What can hang from each mark
Z_544: Z_942
Z_860: Z_398 Z_419 Z_544
Z_398: Z_419 Z_544 Z_860 Z_942
Z_419: Z_88 Z_398 Z_544
Z_942: Z_419 Z_544
Z_88: Z_419 Z_942

Every row comes from one small tree of marks. The marks that hang from a mark follow it in brackets, in the order of their numbers. Every link used is in the known rows. Which tree was each row made from?
Known rows
Z_88[Z_419[Z_398 Z_544] Z_942]: 1.037 -0.676 1.946 -0.141 0.558 -6.600 1.276 -0.175 0.889 2.242 0.834 -0.792 2.577 -6.571 -0.375 -3.871 3.821 -2.059 1.205
Z_88[Z_942[Z_419[Z_398[Z_544]]]]: -0.084 -0.542 -0.670 0.696 -1.920 -2.404 0.562 -1.463 -1.576 2.563 0.604 0.512 1.313 -2.231 0.519 -1.034 3.462 -2.532 2.867
Z_398[Z_544 Z_860[Z_419]]: 1.843 2.306 -0.801 1.846 -0.746 -0.806 -1.352 -0.516 -0.884 -1.117 0.092 -0.739 1.829 -1.197 2.307 1.150 -4.015 2.720 2.190
Z_398[Z_419]: 2.414 1.472 -2.346 1.056 -0.701 -2.081 -0.631 -0.295 0.096 1.294 -0.391 -0.659 2.639 0.771 1.461 0.335 -2.633 0.897 -3.795
Z_419[Z_88 Z_544[Z_942]]: -3.282 -1.247 -0.458 -1.482 2.920 0.614 1.199 1.990 1.319 0.364 -1.383 -2.961 -4.260 -0.041 -0.773 -2.612 1.681 -0.170 2.493
Z_942[Z_419[Z_398] Z_544]: -3.737 -0.487 -3.477 -0.172 -3.966 0.667 0.884 -3.526 -0.578 -1.411 0.350 2.822 -0.460 0.674 0.819 -0.660 -4.403 -1.956 -2.486
Z_942[Z_419[Z_88 Z_398[Z_860] Z_544]]: -4.892 -0.043 -0.774 -0.446 1.918 2.856 1.003 -0.946 -0.925 0.523 0.169 0.804 -3.617 -0.605 -0.466 -2.768 -4.913 -0.691 1.719
Z_942[Z_419]: -0.193 0.859 -3.365 -0.368 -0.919 -1.194 0.079 -0.733 -2.614 0.942 1.381 1.164 0.864 1.261 1.778 1.110 -0.383 -1.513 0.319
Z_88[Z_942[Z_419[Z_398[Z_860]] Z_544]]: -2.098 -0.813 -2.188 0.789 -3.912 -0.368 0.720 -3.170 -0.170 1.505 0.088 0.849 1.167 -2.512 1.303 -1.103 0.293 -2.480 1.858
Z_544[Z_942[Z_419[Z_88 Z_398[Z_860]]]]: -5.394 -0.726 -0.673 0.068 -0.077 3.707 0.660 -0.321 0.257 -0.056 -0.533 -1.103 -2.942 2.633 -0.015 -0.309 0.735 -1.151 2.131
Z_544[Z_942[Z_419[Z_88 Z_398]]]: -4.782 -1.076 -0.620 -0.331 -0.041 2.630 0.925 -0.126 -0.042 -0.113 -0.326 -0.890 -2.968 2.946 -0.384 -0.385 2.045 -1.610 1.624
Z_419[Z_544]: 0.945 0.099 -0.400 -1.597 1.467 -4.824 0.409 1.227 -0.017 0.980 -0.665 -1.237 0.038 -1.053 0.392 -0.658 1.473 -0.063 0.489
Z_942[Z_419[Z_544]]: -0.686 0.754 -2.305 -0.999 0.321 -2.362 0.731 -0.924 -2.595 -0.639 0.605 0.143 -0.083 0.841 1.023 -0.609 -0.577 -1.417 0.968
Z_860[Z_544]: 3.184 0.449 1.649 -0.152 -0.819 -3.743 -0.287 1.850 -0.552 -0.604 -0.035 -0.252 2.441 0.030 1.851 2.831 1.512 -0.588 -3.468
Z_419[Z_88]: -0.613 -0.513 -2.868 -0.731 1.548 0.971 -0.104 2.356 0.689 4.303 0.653 0.160 -1.824 -1.482 0.771 -0.194 -0.194 0.104 0.655
Z_398[Z_419 Z_860 Z_942]: 1.334 2.302 -2.021 4.039 1.043 3.429 -2.366 -2.125 2.077 2.185 -1.550 -0.489 3.576 -0.731 1.356 -0.710 -6.722 3.086 -3.363
Z_544[Z_942[Z_419]]: -2.429 -0.168 -1.621 -0.309 -1.172 0.061 0.500 -0.258 -0.934 -0.867 -0.190 -1.492 -0.463 3.644 1.073 1.174 3.611 -1.609 1.657
Z_544[Z_942]: -1.106 -0.578 -0.632 -0.590 -0.713 -1.285 0.083 1.170 0.841 0.759 -0.884 -2.220 -0.066 2.437 0.768 1.709 5.181 -0.726 1.228
Z_860[Z_398 Z_419 Z_544[Z_942]]: 3.889 -0.041 5.191 -1.548 -1.463 0.222 0.138 1.635 -1.101 -6.813 0.524 -1.256 0.637 4.298 -0.658 4.893 3.907 0.814 -0.129
Z_860[Z_398[Z_942]]: 2.498 -0.156 -0.759 -0.978 -0.045 1.478 -1.531 0.707 0.954 2.978 0.337 1.965 1.620 0.195 -0.985 2.262 3.555 0.617 0.525
Z_942[Z_419 Z_544]: -2.043 0.332 -5.648 -0.130 -4.292 -0.009 0.519 -3.294 -1.282 -1.688 0.652 1.846 0.808 0.889 2.381 0.274 -3.568 -1.859 -1.802
Z_860[Z_398 Z_544[Z_942[Z_419]]]: 0.613 -0.102 2.677 -1.388 -2.481 1.361 0.076 0.809 -0.810 -4.228 -0.094 -0.014 0.763 3.822 -0.092 3.741 4.586 -1.230 -0.585

Write each row's tree
-0.385 0.637 1.768 0.630 0.118 -2.521 0.011 0.415 1.536 0.281 0.769 0.049 2.380 -2.998 0.939 -0.580 -0.677 -0.248 -2.262
Z_88[Z_419[Z_398[Z_860[Z_544[Z_942]]]]]
1.150 -0.784 1.726 0.254 1.028 -0.478 0.617 0.680 -0.640 0.379 1.080 -0.178 -1.811 -1.693 -0.957 -0.894 -0.682 0.805 2.061
Z_860[Z_419[Z_88[Z_942] Z_398[Z_544]]]
-3.350 -2.473 2.267 -1.152 2.951 -0.294 1.684 1.135 1.678 3.452 -0.973 -0.746 -4.404 -4.141 -2.601 -4.629 0.886 -1.121 2.647
Z_419[Z_88[Z_942] Z_398 Z_544]
3.995 1.012 2.254 -0.438 -2.143 -0.167 -0.721 0.814 -0.124 -2.802 -0.268 0.638 2.865 1.796 0.205 3.053 0.106 0.558 -4.343
Z_860[Z_398[Z_419] Z_544]
3.074 0.315 2.067 -0.232 -0.925 1.652 -1.000 0.136 -0.746 -2.070 0.373 2.073 2.345 1.458 -0.456 2.965 1.993 -0.316 -2.301
Z_860[Z_398[Z_942[Z_419]] Z_544]
-0.545 0.060 -1.255 -1.076 -1.782 2.384 -0.499 0.309 -0.345 -0.598 0.130 0.882 -0.573 1.628 -0.549 1.207 3.092 -0.041 2.928
Z_860[Z_398[Z_544[Z_942[Z_419[Z_88]]]]]
3.808 0.050 5.596 -0.177 0.242 -3.275 0.468 1.368 -1.280 -3.980 0.785 -0.129 0.689 1.096 -0.079 2.782 -1.072 0.718 -3.450
Z_860[Z_419[Z_398] Z_544]
0.828 -0.692 1.868 -2.741 1.725 2.246 0.712 1.792 -0.289 -3.247 0.619 -1.376 -3.313 2.070 -2.119 0.778 1.820 1.565 3.961
Z_860[Z_398 Z_419[Z_88 Z_544[Z_942]]]
0.727 0.418 -1.846 0.890 1.935 -0.231 -0.609 -1.299 -0.784 1.310 -0.023 0.727 1.210 -0.049 -0.022 -0.995 -0.216 -0.248 -0.562
Z_398[Z_942[Z_419[Z_544]]]
3.252 1.225 -1.184 1.219 -1.028 1.739 -1.861 -1.089 0.612 0.159 -0.582 1.557 2.866 0.471 -0.950 0.273 -0.430 1.849 -1.698
Z_860[Z_398[Z_419 Z_544 Z_942]]
-3.269 -1.950 1.975 -0.358 4.953 2.133 0.659 0.896 2.478 3.019 -1.332 0.307 -4.539 -2.763 -3.332 -4.554 -2.225 0.525 -0.185
Z_419[Z_88 Z_398[Z_942] Z_544]
-3.687 -1.039 0.638 1.514 0.515 3.131 -0.009 0.124 1.890 4.406 -0.646 0.430 -2.524 -4.724 -0.670 -3.085 -2.059 0.079 3.193
Z_419[Z_88[Z_942] Z_398[Z_544 Z_860]]
1.801 1.450 -2.766 4.263 1.334 2.660 -1.668 -1.681 0.951 0.655 -1.359 0.071 1.705 -1.255 -0.113 -3.506 -5.562 2.433 -3.710
Z_398[Z_419[Z_88] Z_544 Z_942]
2.480 -0.147 2.446 -2.763 0.482 -0.720 0.429 1.081 -0.767 -3.962 0.458 -1.419 -1.050 2.799 -1.655 2.167 3.389 1.365 3.242
Z_860[Z_398 Z_419[Z_544[Z_942]]]
0.735 1.607 -1.634 2.549 -2.079 -1.519 -0.564 -1.382 0.087 -2.476 -1.846 -2.185 2.080 1.965 1.093 -1.060 -1.301 1.146 -2.280
Z_398[Z_419 Z_544[Z_942]]
1.042 0.701 0.131 0.470 0.017 -4.799 -0.032 0.277 0.611 1.317 1.383 1.333 2.779 -4.037 0.621 -1.597 -0.372 -0.327 -2.262
Z_88[Z_419[Z_398[Z_544]]]
-2.544 -1.751 0.486 0.491 3.283 3.787 -0.248 1.156 2.488 5.185 -0.242 1.814 -3.165 -2.209 -2.261 -2.193 -1.663 0.388 -1.054
Z_419[Z_88 Z_398[Z_942]]
0.795 -0.088 -1.764 -0.829 0.298 3.949 -1.096 0.009 -0.027 2.210 0.878 2.514 0.274 0.590 -1.070 1.287 1.642 0.125 1.132
Z_860[Z_398[Z_942[Z_419[Z_88]]]]
0.021 1.100 -0.350 0.081 2.000 0.965 -0.374 0.819 0.182 0.258 0.186 -1.544 -1.042 -1.223 1.362 0.363 -4.268 2.359 2.568
Z_398[Z_860[Z_419[Z_88 Z_544]]]
1.822 -0.559 6.350 -0.027 -0.121 -1.917 0.877 1.268 -0.628 -5.663 -0.120 -1.831 -0.350 3.054 -0.537 2.752 1.234 0.376 -2.520
Z_860[Z_419[Z_398] Z_544[Z_942]]
2.013 -0.447 1.414 0.236 0.535 -0.907 -0.085 -0.483 0.183 -0.665 0.661 0.807 0.036 0.279 -0.875 0.880 -1.919 1.328 -1.555
Z_860[Z_419[Z_398[Z_942[Z_544]]]]
